Each row was made from one path, in order. Every step used is in the known rows, and no mark comes twice. Write each row's path.
(in the rows, 128 means zero)
Known rows:
kebog, kirup, monisa, kuno, sube: 119	93	146	131	164	177	117	103	104	97	126	56	124	147	167	131	113	142	121	215	127	130	118	128	73	127	163	176	93	138	137	108	118
kebog, lusiz: 133	134	159	139	141	154	126	130	121	150	164	109	142	151	95	145	151	145	128	100	129	114	97	93	92	121	127	160	143	120	97	134	145
riti, lusiz: 126	119	122	141	153	124	106	106	123	156	117	114	145	153	152	142	131	139	152	161	91	99	113	108	107	145	171	116	123	111	134	123	120
monisa, kuno, sube, kirup, lofir: 124	94	168	89	194	124	102	113	90	115	110	69	126	132	133	143	135	116	145	155	114	139	105	135	113	108	165	138	110	134	117	132	158
kebog, kirup, monisa: 127	108	137	140	153	184	125	111	118	110	133	69	134	144	159	126	105	130	120	200	134	126	120	123	73	134	155	178	98	137	133	115	110
kirup, lofir, vumo, boru: 154	139	168	103	188	141	112	99	136	168	114	103	118	132	138	119	125	105	200	140	128	126	116	85	114	123	167	124	112	125	116	159	142
monisa, kirup, lofir, vumo: 141	122	146	112	184	142	113	120	119	162	132	135	136	123	138	135	119	104	183	149	98	143	64	106	61	105	172	130	95	125	140	152	177
sube, kirup, kebog, lusiz, riti: 130	105	167	93	181	129	122	132	138	133	149	87	146	149	121	130	114	68	103	79	121	144	99	130	93	140	148	157	107	142	75	151	132
kirup, lofir: 148	129	168	115	175	136	106	105	129	151	123	105	145	126	127	139	127	93	192	153	126	138	123	95	103	109	154	140	132	116	114	153	142
lofir, kirup, monisa: 150	130	119	117	154	161	132	130	110	149	148	72	117	165	159	142	114	101	126	164	128	88	129	128	86	100	159	149	127	118	105	141	121
sebi, lusiz: 136	106	138	83	167	125	109	149	105	164	108	88	151	135	130	148	113	106	138	156	118	140	133	129	117	93	120	116	114	130	137	141	141
sebi, lusiz, boru: 145	124	153	97	168	101	99	118	102	145	129	81	167	133	119	148	109	90	138	167	125	121	142	126	129	102	125	112	118	138	136	146	138
monisa, kirup: 131	116	127	125	158	144	118	145	111	147	139	133	145	123	131	135	111	123	141	151	100	151	58	125	66	92	140	141	106	126	141	143	169
lofir, vumo, boru: 144	134	132	109	174	151	132	122	127	166	116	102	109	136	140	102	124	139	149	124	118	112	110	103	131	136	153	124	105	136	124	145	141
lusiz, riti: 139	126	148	133	173	109	117	127	139	145	117	116	153	150	117	119	131	119	117	135	94	152	143	142	99	120	153	137	122	122	113	139	114
monisa, kirup, kebog, lusiz: 121	101	148	119	163	148	116	134	137	143	169	133	138	142	146	136	114	113	137	131	98	151	50	100	47	95	127	149	98	128	118	146	168
monisa, kirup, lofir, vumo, boru, lusiz: 141	126	151	109	188	122	100	118	123	164	129	132	127	121	139	126	113	107	189	148	103	152	50	100	69	101	160	110	91	123	137	155	177
lofir, vumo: 137	121	122	115	178	144	145	121	117	157	122	108	129	132	140	116	137	127	147	127	99	97	126	111	124	153	170	130	108	131	124	128	153
kuno, sube, kirup: 110	119	123	87	166	116	118	121	107	130	125	66	155	118	157	140	106	123	95	129	135	134	112	152	116	102	168	138	107	155	125	133	150
kuno, sube: 108	121	117	107	156	118	117	111	116	134	128	83	150	121	168	139	117	156	113	161	127	130	127	133	114	88	154	133	116	141	136	127	148
kirup, lofir, vumo: 149	129	157	106	191	137	118	97	129	161	116	107	132	128	137	130	135	97	199	140	115	117	128	88	109	136	179	129	115	121	117	148	149
kuno, sube, kirup, lofir: 117	123	139	80	177	112	108	107	114	134	122	66	153	118	155	145	107	109	122	134	141	137	114	141	109	99	177	135	106	151	121	141	150
sube, kuno: 157	154	130	111	162	136	107	162	106	126	110	105	153	111	115	117	101	90	107	138	106	144	118	151	120	127	156	132	106	136	107	132	116
riti, lusiz, boru: 134	137	137	154	155	99	99	75	121	141	137	106	160	151	140	144	127	124	152	173	100	81	120	103	121	155	175	110	128	119	133	127	116
kirup, lofir, vumo, boru, lusiz: 151	135	168	103	194	117	103	97	137	165	112	103	118	126	139	120	129	103	206	139	125	129	111	84	118	126	165	110	109	120	115	154	149
lofir, vumo, boru, lusiz: 139	129	134	108	182	115	121	118	127	164	114	102	110	128	145	102	126	136	157	124	114	113	103	104	136	139	149	102	104	131	120	140	150
boru, lusiz: 124	108	138	124	172	70	101	123	118	137	125	106	151	113	133	129	134	114	157	144	109	129	105	115	126	123	127	100	126	111	116	124	161
kuno, sube, kirup, kebog, lusiz: 103	108	137	82	171	116	117	114	126	127	146	67	148	132	167	141	109	119	94	117	136	133	107	134	102	104	158	145	101	156	108	136	148
riti, lusiz, sebi: 130	125	103	117	142	134	98	112	109	156	117	105	150	147	153	145	124	150	171	162	105	82	99	101	99	141	173	122	140	99	147	113	120
sube, kirup, lofir, vumo, boru, lusiz: 149	128	165	81	199	114	107	118	118	152	113	82	131	120	118	125	113	60	163	97	135	133	90	123	119	143	175	122	102	140	98	160	150
kirup, kebog, lusiz: 120	99	163	117	163	144	123	118	154	135	169	105	136	154	149	132	130	110	135	117	116	127	107	83	89	120	114	156	119	126	87	140	139
vumo, lofir, kirup, kebog: 131	145	155	135	178	130	133	106	123	163	155	80	126	149	160	113	90	97	171	136	133	138	130	128	92	103	135	113	151	115	101	147	151
sebi, lusiz, kebog, kirup: 157	86	153	87	190	119	114	143	112	170	97	86	149	128	133	157	104	88	102	159	126	159	144	156	99	106	142	115	96	142	155	143	134
vumo, boru: 146	141	152	117	149	151	110	134	131	154	123	96	117	132	130	109	105	140	140	139	143	151	96	108	126	90	109	133	127	129	119	159	124
boru, lusiz, kebog, kirup: 145	88	152	127	195	65	107	117	125	144	113	103	150	103	139	139	125	97	122	150	117	148	116	142	106	134	150	100	108	124	135	128	153
kirup, monisa, kuno: 141	96	138	125	162	193	119	129	92	115	126	76	120	175	118	131	138	128	136	197	120	129	120	114	115	102	144	172	103	106	106	124	119

Which path is each row?
148	118	143	110	194	113	124	113	131	165	108	99	110	122	149	107	121	128	140	129	119	123	109	116	123	149	161	103	92	139	132	138	145 : lofir, vumo, boru, lusiz, kebog, kirup
132	151	162	137	172	135	136	104	126	165	165	82	125	156	148	117	99	105	167	121	136	132	123	118	83	104	132	118	156	114	94	148	153 : vumo, lofir, kirup, kebog, lusiz
139	111	147	89	180	102	102	146	120	167	99	96	156	151	124	140	117	103	124	149	101	157	150	146	103	96	133	111	108	129	131	143	121 : sebi, lusiz, riti
147	101	137	146	177	117	115	100	130	162	105	111	144	145	154	151	124	122	119	166	100	119	123	135	89	157	193	114	106	123	154	126	114 : riti, lusiz, kebog, kirup
140	123	150	118	172	143	104	126	118	153	135	133	143	122	131	141	111	103	178	158	105	159	59	111	57	88	154	138	106	120	137	155	171 : monisa, kirup, lofir
150	93	145	121	194	62	108	128	123	154	115	113	153	110	123	139	133	94	125	136	115	148	119	138	128	119	143	93	115	114	124	135	158 : boru, lusiz, kebog
137	139	169	143	154	131	121	127	136	154	154	116	148	167	90	137	156	143	114	96	112	131	114	109	79	124	141	154	137	119	91	137	125 : kebog, lusiz, riti
127	115	119	98	161	84	91	129	105	136	125	96	156	105	137	132	127	126	177	146	123	113	91	108	117	118	130	109	143	100	129	114	160 : boru, lusiz, sebi
137	120	152	107	164	129	130	120	143	152	171	87	115	156	173	144	120	89	136	120	118	89	117	106	67	114	138	137	136	128	89	149	142 : lofir, kirup, kebog, lusiz
149	92	164	124	202	64	99	109	130	147	112	103	149	102	138	141	125	87	141	154	122	152	117	134	104	133	156	97	107	121	132	133	155 : boru, lusiz, kebog, kirup, lofir
165	92	157	132	187	134	136	125	128	150	113	101	146	115	133	143	113	97	87	153	129	156	134	157	90	133	167	145	106	139	147	140	132 : lusiz, kebog, kirup
151	91	160	120	211	65	107	106	129	152	111	104	144	104	142	138	129	87	143	148	116	142	119	131	105	146	169	93	99	124	133	131	158 : boru, lusiz, kebog, kirup, lofir, vumo
151	103	149	141	183	114	107	90	135	166	103	111	142	145	155	156	123	112	138	169	103	121	124	126	86	155	200	112	105	121	152	131	114 : riti, lusiz, kebog, kirup, lofir
143	100	144	95	176	176	120	143	88	117	123	62	132	157	103	133	119	82	112	139	131	134	98	145	117	125	162	171	98	130	92	138	128 : sube, kirup, monisa, kuno
152	136	172	103	201	106	99	94	144	168	107	108	121	133	137	116	129	100	200	138	118	136	119	92	112	127	171	106	108	121	111	156	138 : kirup, lofir, vumo, boru, lusiz, riti
117	91	153	107	179	128	109	118	94	113	115	80	124	135	141	139	142	149	140	175	103	134	115	127	117	99	148	134	116	127	127	120	157 : monisa, kuno, sube
133	152	169	142	179	123	132	104	133	168	162	85	127	163	145	114	100	102	160	119	129	142	131	126	76	105	138	116	152	114	91	149	143 : vumo, lofir, kirup, kebog, lusiz, riti
149	124	159	84	196	136	121	120	114	149	116	84	140	125	115	132	118	57	156	98	127	125	102	126	112	150	186	142	107	141	100	155	150 : sube, kirup, lofir, vumo
138	122	144	94	159	133	123	123	135	152	172	84	117	154	175	146	116	96	146	119	124	81	110	103	65	113	139	141	145	122	95	144	142 : lofir, kirup, kebog, lusiz, sebi
115	84	170	90	189	128	107	117	101	110	131	69	122	144	137	143	139	124	126	139	110	135	99	127	106	112	151	145	107	137	105	128	158 : monisa, kuno, sube, kirup, kebog, lusiz
122	104	151	98	154	153	116	123	146	136	171	99	139	151	151	133	126	119	149	118	126	117	99	77	83	118	117	162	133	115	96	133	139 : kirup, kebog, lusiz, sebi
138	111	140	102	171	123	128	121	139	148	157	86	116	144	189	136	107	79	140	140	111	96	128	119	80	113	141	129	132	128	100	150	140 : lofir, kirup, kebog
139	160	148	142	168	134	136	112	109	169	147	82	130	143	139	117	97	111	169	134	136	133	129	135	96	101	142	114	162	112	108	145	154 : vumo, lofir, kirup
127	96	129	115	165	181	115	121	91	112	126	64	122	173	138	136	133	145	124	204	122	128	124	120	114	87	153	165	97	115	113	118	122 : kirup, monisa, kuno, sube
147	87	147	128	193	83	108	116	122	140	117	95	148	117	138	138	123	98	115	164	123	149	119	140	106	129	153	110	99	119	131	125	144 : boru, lusiz, kebog, kirup, monisa
137	141	142	114	129	166	118	137	109	151	164	100	148	146	97	148	144	158	148	103	140	98	83	87	82	117	130	169	160	107	109	125	144 : kebog, lusiz, sebi
147	78	157	126	200	85	105	116	115	131	112	92	139	120	134	139	131	99	124	170	116	149	115	141	108	131	153	108	97	117	130	121	147 : boru, lusiz, kebog, kirup, monisa, kuno
176	103	174	120	204	135	127	108	138	165	104	99	128	118	137	137	111	91	119	150	138	159	132	138	91	135	181	133	96	141	144	154	129 : lusiz, kebog, kirup, lofir, vumo, boru
134	117	173	131	172	143	110	92	131	123	124	85	140	115	159	133	110	105	168	178	130	137	116	110	65	142	162	157	116	139	137	132	133 : kebog, kirup, lofir
162	128	172	101	205	113	106	99	139	175	107	106	120	125	134	124	129	93	191	137	128	138	118	95	120	124	172	103	105	123	119	160	146 : kirup, lofir, vumo, boru, lusiz, kebog
158	85	148	89	187	136	116	142	108	166	98	79	146	142	134	156	103	90	98	175	131	159	146	154	98	98	145	126	89	138	152	141	124 : sebi, lusiz, kebog, kirup, monisa
119	91	156	93	187	126	108	124	87	111	113	69	127	133	134	140	134	125	128	153	110	137	105	143	118	109	158	139	111	135	119	126	159 : monisa, kuno, sube, kirup
127	111	147	128	183	49	95	119	133	140	115	114	155	128	128	123	137	112	142	138	94	146	123	132	113	125	139	94	119	111	111	126	141 : boru, lusiz, riti
141	133	125	96	176	123	116	120	122	163	116	99	112	124	145	103	123	141	168	123	122	106	97	100	131	137	150	105	111	125	127	134	150 : lofir, vumo, boru, lusiz, sebi
147	99	131	145	175	134	114	100	127	159	107	104	140	159	154	152	121	123	113	178	106	117	126	134	88	151	196	124	96	119	151	124	103 : riti, lusiz, kebog, kirup, monisa
161	91	161	80	205	120	115	129	115	179	92	87	143	128	138	156	109	78	124	158	124	152	146	145	97	117	162	110	88	142	156	146	139 : sebi, lusiz, kebog, kirup, lofir, vumo
123	94	163	85	202	125	107	111	92	119	108	69	121	133	138	139	138	117	150	150	109	129	108	132	116	120	177	133	101	136	116	128	162 : monisa, kuno, sube, kirup, lofir, vumo
112	117	115	87	163	140	119	121	104	125	130	55	150	138	157	140	105	125	88	149	144	132	116	150	114	93	173	152	93	149	120	130	134 : kuno, sube, kirup, monisa
122	105	139	106	157	152	112	136	129	142	168	128	140	139	146	137	111	121	149	132	105	143	43	97	43	93	128	152	107	121	125	141	168 : monisa, kirup, kebog, lusiz, sebi
156	121	176	116	183	96	89	115	140	159	110	95	119	114	138	118	107	111	147	148	147	167	94	116	117	101	127	101	110	127	127	157	133 : vumo, boru, lusiz, kebog, kirup, lofir
